Every row comes from one small tree of marks. Brackets hold a mark, then the marks that hang from it, in the order of their numbers. Every link used is in the known rows. Which tree was each row made from?
(in the rows, 128 means zero)
Known rows:
(z_212 (z_746 z_130 (z_315 (z_198 z_906) z_267)) z_762): [103 133 114 126 164 102 136 164 139 182  97 138 104 119 116  65 162 137
 201 109 117 148 152 123 144 175  99 145 112 126 150 142 116 126 130  78
  92 139 128  90  61 138 142  70  92 104 148 142 112 134 115 101 104 116
 115 152 188 102 177 174  87 129 116 137 134 128 188 109 155 128 122 109]
(z_774 (z_511 (z_906 (z_198 z_315)))): [102  82 151 124 188 120 102 138 143 146 102 142  54 117 124 110 144 168
 176 139 120 122 116 111 179 147  88 167  86 107 144 146  63 140 112  80
  66 141 154  75 136 142 140 104 116 112 115 126  91 208 116  95  90 119
 115 102 124  75 168 135  65 178 156 161 106 126 175  69 119  93 103 119]
(z_906 (z_198 (z_315 (z_746 z_212))) z_511): [109 121 187 119 202 110 123 154 127 161 135 155  73 105 122 109 152 156
  91 126 108 120 142 124 157 146  97 141 110  92 157 172  72 110 110  78
  62 139 155  91 146 124 149 104 114  87 113 149  87 169 126  90 107 110
 110 127 141  82 170 149  94 151 143 148 123 135 141  95 114 111 137 114]
(z_267 z_315): [107 105 122 158 178 107 111 157 121 132  99 155  73 114 119  87 142 161
 121 128  98 125 113 119 159 156  91 190 119 119 123 132  64 146 112  99
  88 147 145 104  86 159 134 100 134 116 141 137 100 186 117 106 115 115
 108 122 168  93 155 138  93 181 144 154 106 141 146  65 146 104 149  95]
(z_198 (z_315 z_267 (z_746 z_130 (z_212 z_762))) (z_906 z_511)): [ 91 147 151 120 193  97 146 170 150 162 109 142  99 100 109  80 167 147
 159 103 148 142 170 116 122 159 105 145  96  97 163 192  87 127 121  77
  79 141 134  81 192 140 159  82 105  90 125 150  97 135 129  89  92 126
 118 158 162  69 168 170  69 135  96 136 119 123 162 112 130 140 110 112]
(z_198 (z_315 z_267 (z_746 z_130 z_212)) (z_906 z_511)): [ 88 151 181 124 198 103 139 163 140 164 119 153 109  97 110  84 171 148
 150 119 143 135 178 114 113 146  96 125 116  93 178 196  96 114 112  84
  80 140 140  81 212 142 174  89 109  87 120 152  93 163 136  96  96 116
 112 155 151  68 164 167  65 150 117 138 115 127 126  94 118 134 122 113]
(z_198 z_906): [124  78 113 140 173 110 114 154 121 149  96 157  94 124 112  86 146 156
 157 142 123 107 107 108 168 155  92 144 133 111 120 141  71 127 119  98
  87 143 152  91 115 172 131 101 146 119 137 134  97 194 110 116 102 114
 112 123 140  84 162 144  72 182 126 148 107 127 171  78 148 100  96 102]
(z_746 z_130 (z_212 z_762) (z_315 (z_198 (z_906 z_511)) z_267)): [ 88 152 129 119 179 103 126 154 134 188 121 134  93 107 109  85 178 139
 209 110 112 132 137 121 124 152  80 138 119 112 185 170 123 107 113  79
  94 133 155  89 115 134 195  71  76  90 126 147 116 144 115  93 115 112
 121 153 179 108 157 170  66 134 114 135 124 132 116 114 137 120 137 109]
(z_267 (z_315 (z_198 z_906) z_746)): [124  79 130 144 158 121 124 167 139 157 113 149  92 123 119  62 140 156
 125 118  71 138 148 111 143 167 119 162 121 105 128 142  93 141 108 100
  90 139 119  92 102 143 105  91 126 115 132 137  88 178 124 119  89 110
 111 125 181  94 166 154 101 176 104 152 114 133 155  55 111 112 134 119]
(z_198 (z_315 z_267) z_906): [131 100 124 127 171 109 134 152 131 134  90 159  97 115 123  80 137 156
 179 136 153 118 151 116 175 158  90 165 117 103 135 157  55 147 116  92
  93 151 148  83 144 149 128  95 133 119 124 142  89 211 137 112  89 122
 107 143 139  87 170 165  76 165  97 148 106 118 146  77 144 120  89 112]
(z_267 (z_315 z_198 (z_746 z_212))): [110 136 145 149 174 116 122 174 127 164 115 153  97 119 112  83 160 155
  44 117  45 131 140 121 128 144 112 177 130 109 153 150 114 135  99 101
  75 138 124 104 109 128 156  95 113 118 136 145  84 128 126 112 108 111
 114 138 191 112 158 155 115 175 123 145 112 142 159  65 123 105 181 111]
(z_511 (z_906 z_198)): [ 98  94 145 131 157 119  92 139 125 152 110 157  73 120 120 111 143 157
 148 143  93 100  81 115 181 155  86 150 110 116 138 130  47 132 113  86
  71 139 168  88 128 160 157  98 118 111 123 132 102 204 115  96 111  94
 112 105 135  82 163 135  74 190 129 154 107 134 146  90 154  97 104 105]
(z_746 z_130 (z_315 (z_198 (z_906 z_511)))): [109 101 155 141 191 116 111 148 130 192 120 142  86 112 114  91 170 144
 195 134  99 127 115 117 148 148  77 122 129 114 168 155 104  95 115  88
  93 138 161  89  89 156 153  86 107  92 120 140 112 173 110 100 112 103
 111 131 157  97 167 154  64 154 137 141 121 136 109  75 113 106 131 104]
(z_130 (z_746 (z_212 z_762) z_315)): [ 91 115  95 136 193  97 115 153 122 182  84 155  88 121 114 106 169 153
  84 128 119 120 113 124 133 180  85 153 124 146 133 150 102 135 120  94
  57 140 144  94  99 136 183  94 123 120 149 138 109 123  95  84 113 116
 117 137 169 108 171 157  77 147 141 132 123 143 175 113 199 104 127  94]
(z_315 z_267 (z_746 z_130 z_212)): [ 93 187 164 136 189 107 124 167 121 148 117 162 131 106 105  94 174 141
 111 119  89 118 127 126 104 141  94 146 131 118 152 168 105 140 109  90
  80 142 140  91 156 155 203  89 103 108 138 152 101 123 132  96 118 106
 116 160 178  84 154 163  82 166 135 133 115 125 143  97 142 125 161 105]
(z_906 z_198 z_511): [125 111 160 121 193 118  92 139 121 142 142 152  61 109 130 103 138 152
 158 131  80 104  83 122 178 152  82 160 110 113 142 143  52 119 115  78
  92 144 174 103  71 167 137 104 109  90 122 140 100 221 109  93 122 101
 112 102 129  84 161 138  69 172 160 159 118 136 124  97 121  97 126 105]
(z_198 (z_315 (z_746 (z_212 z_762))) z_906): [ 93  79 108 119 177 100 149 170 138 168  85 154  96 126 107  80 158 159
 127 115 154 135 177 115 154 170 111 156 115 103 138 167  90 130 121  92
  67 139 129  84 184 124 136  95 140 117 136 141  85 123 115 103  83 129
 115 150 167  81 170 158  96 156  86 138 114 126 224  96 153 123 100 108]
(z_906 z_198): [136 104 146 129 172 120 101 143 113 131 118 156  72 120 125 101 143 153
 150 137  85  99  85 120 174 151  87 170 120 118 131 131  63 134 113  82
  92 145 166  98  74 163 150 106 115 110 128 138 101 197 104 105 119 101
 111 117 141  91 160 141  79 171 145 152 114 132 152  91 141  97 124 106]
(z_906 (z_198 (z_315 z_267 (z_746 z_130 z_212))) z_511): [100 182 203 119 206 116 125 155 127 143 144 140  90  93 120 102 162 146
 136 117 108 127 159 130 121 136  91 141 102  96 177 184  83 125 109  72
  82 145 154  86 180 134 184  94  82  79 109 161  90 164 139  84 113 110
 111 143 147  79 166 163  75 140 135 139 121 132 125 107 110 131 149 116]
(z_774 (z_511 (z_906 (z_198 (z_315 z_267 (z_746 z_130 z_212)))))): [ 79 162 192 114 201 119 119 147 145 143 122 139  96 104 112  98 174 154
 148 120 119 137 156 117  98 133  94 149 100  98 171 180  90 151 106  73
  61 138 141  65 229 131 196  93  88 101 110 142  88 138 124  87  96 115
 119 138 152  69 166 158  61 156 150 142 112 122 150  86 112 126 141 123]

Write each row's tree:
[119 187 111 132 167 113 127 175 138 160 111 146 123 109 109  75 170 134
 126 105  45 131 121 130 111 142 109 193 123 124 167 159 118 145 109  82
  87 146 125  94 114 139 190  79  82 111 144 146 106 117 116 104 109 114
 122 159 200  97 162 174  89 151 101 133 122 126 183 112 150 134 156 117]	(z_315 z_198 z_267 (z_746 z_130 (z_212 z_762)))
[ 93 126 141 129 188 110 111 151 127 181 131 141 106 111 125  96 158 145
 106 135  91 126 148 114 112 163  84 115 133 119 168 168 112 116 106  94
  77 139 145  83 105 138 184  89  88  98 116 146  93 192 138  92 112 104
 116 133 152 120 170 177  57 137 127 138 125 137  63 100 157  98 127 122]	(z_130 (z_746 z_212 (z_315 (z_198 (z_906 z_511)) z_267)))
[107 121 121 129 177 109 122 152 123 172 110 140 120 123 115  93 159 147
 105 138  97 124 151 118 115 170  88 122 144 124 156 156 119 127 102 102
  79 143 141  79 130 136 192  90 102 119 124 147  88 161 126 107 109 102
 109 144 157 125 173 181  73 149 117 134 120 135  94  93 170 106 133 122]	(z_130 (z_746 z_212 (z_315 (z_198 z_906) z_267)))
[ 89 177 125 135 177  97 124 158 128 173  94 146 101 105 103 101 181 141
 179 115 126 123 111 135 130 149  75 158 121 132 158 157  93 135 120  86
  85 145 159  93 133 141 222  77  96 113 144 149 128  98 110  80 130 114
 117 165 185 107 153 162  79 146 138 130 120 132 155 119 173 128 151  92]	(z_746 z_130 (z_212 z_762) (z_315 z_267))
[123 105 163 127 196 116 110 140 129 141 123 144  53 105 134 103 132 158
 166 134 110 111 107 125 200 151  81 169  98 100 152 150  43 123 116  81
  80 153 165  98  98 152 130 106 115  91 115 143  86 223 121  95 110 115
 110 112 125  84 167 144  77 160 137 155 115 135 131  92 122 102 114 111]	(z_906 (z_198 z_315) z_511)
[115 129 101 115 164 111 124 162 141 174 147 136 113 112 120  75 155 141
 152 104  74 135 134 118 133 156 112 154 107 103 160 171 106 122 110  79
  92 137 137  91 114 136 145  81  95  96 129 146 103 170 121 105 100 112
 123 141 168  93 162 174  84 152  75 144 123 123 140 113 126 114 122 131]	(z_315 (z_198 (z_906 z_511)) z_267 (z_746 (z_212 z_762)))
[ 91 155  97 132 184 101 117 156 119 168 101 151 103 112 120 107 162 148
  93 122 117 123 120 134 125 176  83 159 117 143 136 158  98 152 115  91
  71 147 146  91 104 135 199  87 114 121 143 145 107 147 110  85 115 115
 118 146 164 116 168 172  72 137 126 134 121 135 141 123 205 111 132 105]	(z_130 (z_746 (z_212 z_762) (z_315 z_267)))
[112 165 112 136 172 104 128 166 137 179 105 139 102 114 119  72 159 131
 163 111  82 145 132 139 160 166  92 183 109 135 152 132 111 133 125  77
  88 144 129  97  26 134 149  68  84 104 154 142 116 129 117  92 117 114
 115 151 192 109 172 173  90 136 138 140 133 131 189 110 175 121 149 102]	(z_212 (z_746 z_130 (z_315 z_198 z_267)) z_762)
[103 155 171 154 177 114 122 172 128 162 104 151 101 113 102  79 174 151
  62 115  47 141 155 124 109 137 106 171 130 117 162 155 123 127 102  99
  76 138 125  98 132 139 168  89  99 112 138 147  93 107 122 104 108 108
 113 151 207 100 156 155 102 168 129 137 116 145 150  62 113 121 192 104]	(z_267 (z_315 z_198 (z_746 z_130 z_212)))
[ 91 135 169 110 192 121 113 150 145 148 125 140  92 110 122 109 157 158
 118 124 108 128 150 119 121 140 101 152  98  96 157 173  78 152 103  73
  56 135 145  69 201 119 182  97  96 106 110 139  78 171 127  88 100 116
 117 123 139  79 167 155  77 166 129 150 111 115 154  88 121 112 131 136]	(z_774 (z_511 (z_906 (z_198 (z_315 z_267 (z_746 z_212))))))
[114  79  94 136 180 116 113 146 125 182 102 145 101 133 124  82 148 152
 119 144  89 123 124 119 146 176  93 127 135 134 138 138 108 131 111  99
  74 144 132  81  71 151 134  94 127 120 132 135  95 178 115 109  99  98
 107 121 147 113 181 160  74 155 126 141 122 137 125  80 162  91 110 114]	(z_130 (z_746 (z_315 (z_198 z_906))))
[ 86 145 191 112 167 113 124 153 138 149 121 158 102 109 116 104 153 155
  90 124 115 114 171 126 146 151 102 145 103  95 163 167  62 145 107  82
  61 134 148  75 222 114 190  93 100 106 113 147  87 168 149  92 100 106
 108 135 147  88 173 159  93 168  93 143 112 121 136  89 143 119 118 120]	(z_511 (z_906 (z_198 (z_315 z_267 (z_746 z_212)))))
[ 98 187 164 134 192 107 139 170 128 140  95 154 120 105 107  84 167 146
 104 123 115 128 174 131 118 138  95 166 125 109 159 171  96 149 108  91
  71 150 133  82 193 136 184  90 108 108 130 152  97 117 142 101 103 118
 109 165 172  85 165 166  94 158 117 132 115 123 148  90 133 134 147 109]	(z_198 (z_315 z_267 (z_746 z_130 z_212)))
[ 98  86 131 124 187 124  82 133 137 151 122 142  70 121 125 107 149 161
 162 138  90 116  74 111 153 143  87 157 101 113 135 138  63 138 113  77
  68 137 163  83 110 162 153 100 112 113 122 124  97 209  96  94 105 108
 122  94 130  75 158 133  57 186 173 159 109 123 159  83 117  90 120 116]	(z_774 (z_511 (z_906 z_198)))
[112 152 103 130 177 107 126 166 132 156 106 156 112 111 115  85 155 146
 120 106  90 121 111 129 136 157 104 179 117 121 131 157  92 156 114  83
  83 144 137  96 121 138 185  85 113 117 148 149 113 146 120  99 112 119
 123 149 177  92 156 163  88 158 101 139 121 122 191 118 169 123 132 107]	(z_315 z_267 (z_746 (z_212 z_762)))
[107 124 157 120 165 118 113 140 141 131 102 149  80 113 129 105 133 157
 161 135 124 111 126 126 179 150  87 170  91 105 151 143  30 157 112  82
  79 150 156  80 160 140 156  92 103 111 114 139  98 219 139  96 100 105
 105 125 130  87 172 156  79 174  97 152 102 125 133  83 150 113  92 120]	(z_511 (z_906 (z_198 (z_315 z_267))))
[ 95 184 176 115 195 108 130 158 140 154 140 138  80  95 121  93 161 145
 162  97 113 131 148 131 132 154  96 173  86 102 175 184  83 135 116  68
  83 144 145  89 167 130 175  86  78  78 119 157 101 147 125  80 111 117
 120 154 163  79 167 167  78 123 115 139 127 130 164 126 126 139 136 114]	(z_906 (z_198 (z_315 z_267 (z_746 z_130 (z_212 z_762)))) z_511)
[114  81 133 132 186 116 106 148 127 197 124 143  79 119 125  84 155 148
 177 139  97 120 115 117 170 152  82 121 134 109 154 148  93 101 113  90
  92 141 158  91  58 146 135  90 120  97 119 137 109 204 118 105 106 106
 111 118 145 106 171 154  74 161 123 149 121 131 108  77 124  93 115 112]	(z_746 (z_315 (z_198 (z_906 z_511))))
[ 70 136 165 114 199 110 120 152 157 175 105 143  71 114 108 105 180 163
 143 114 128 137 144 115 122 144 103 157  87 109 159 170  90 139 117  71
  42 133 139  73 206 125 170  87  95 102 122 134  92 108  94  81  91 124
 125 127 160  68 167 145  71 153 152 141 116 126 233  97 124 120 127 110]	(z_774 (z_511 (z_906 (z_198 (z_315 (z_746 z_130 (z_212 z_762)))))))
[ 94 159 129 147 169 107 128 181 136 163 110 144  90 115 103  75 173 149
  99  98  58 149 148 123 120 148 112 190 108 118 157 153 117 140 110  94
  80 138 115 102 124 128 166  81  90 108 145 142  98  93 104  99 104 115
 119 153 209  98 159 157 103 155 127 138 121 145 198  86 126 126 176 102]	(z_267 (z_315 z_198 (z_746 z_130 (z_212 z_762))))
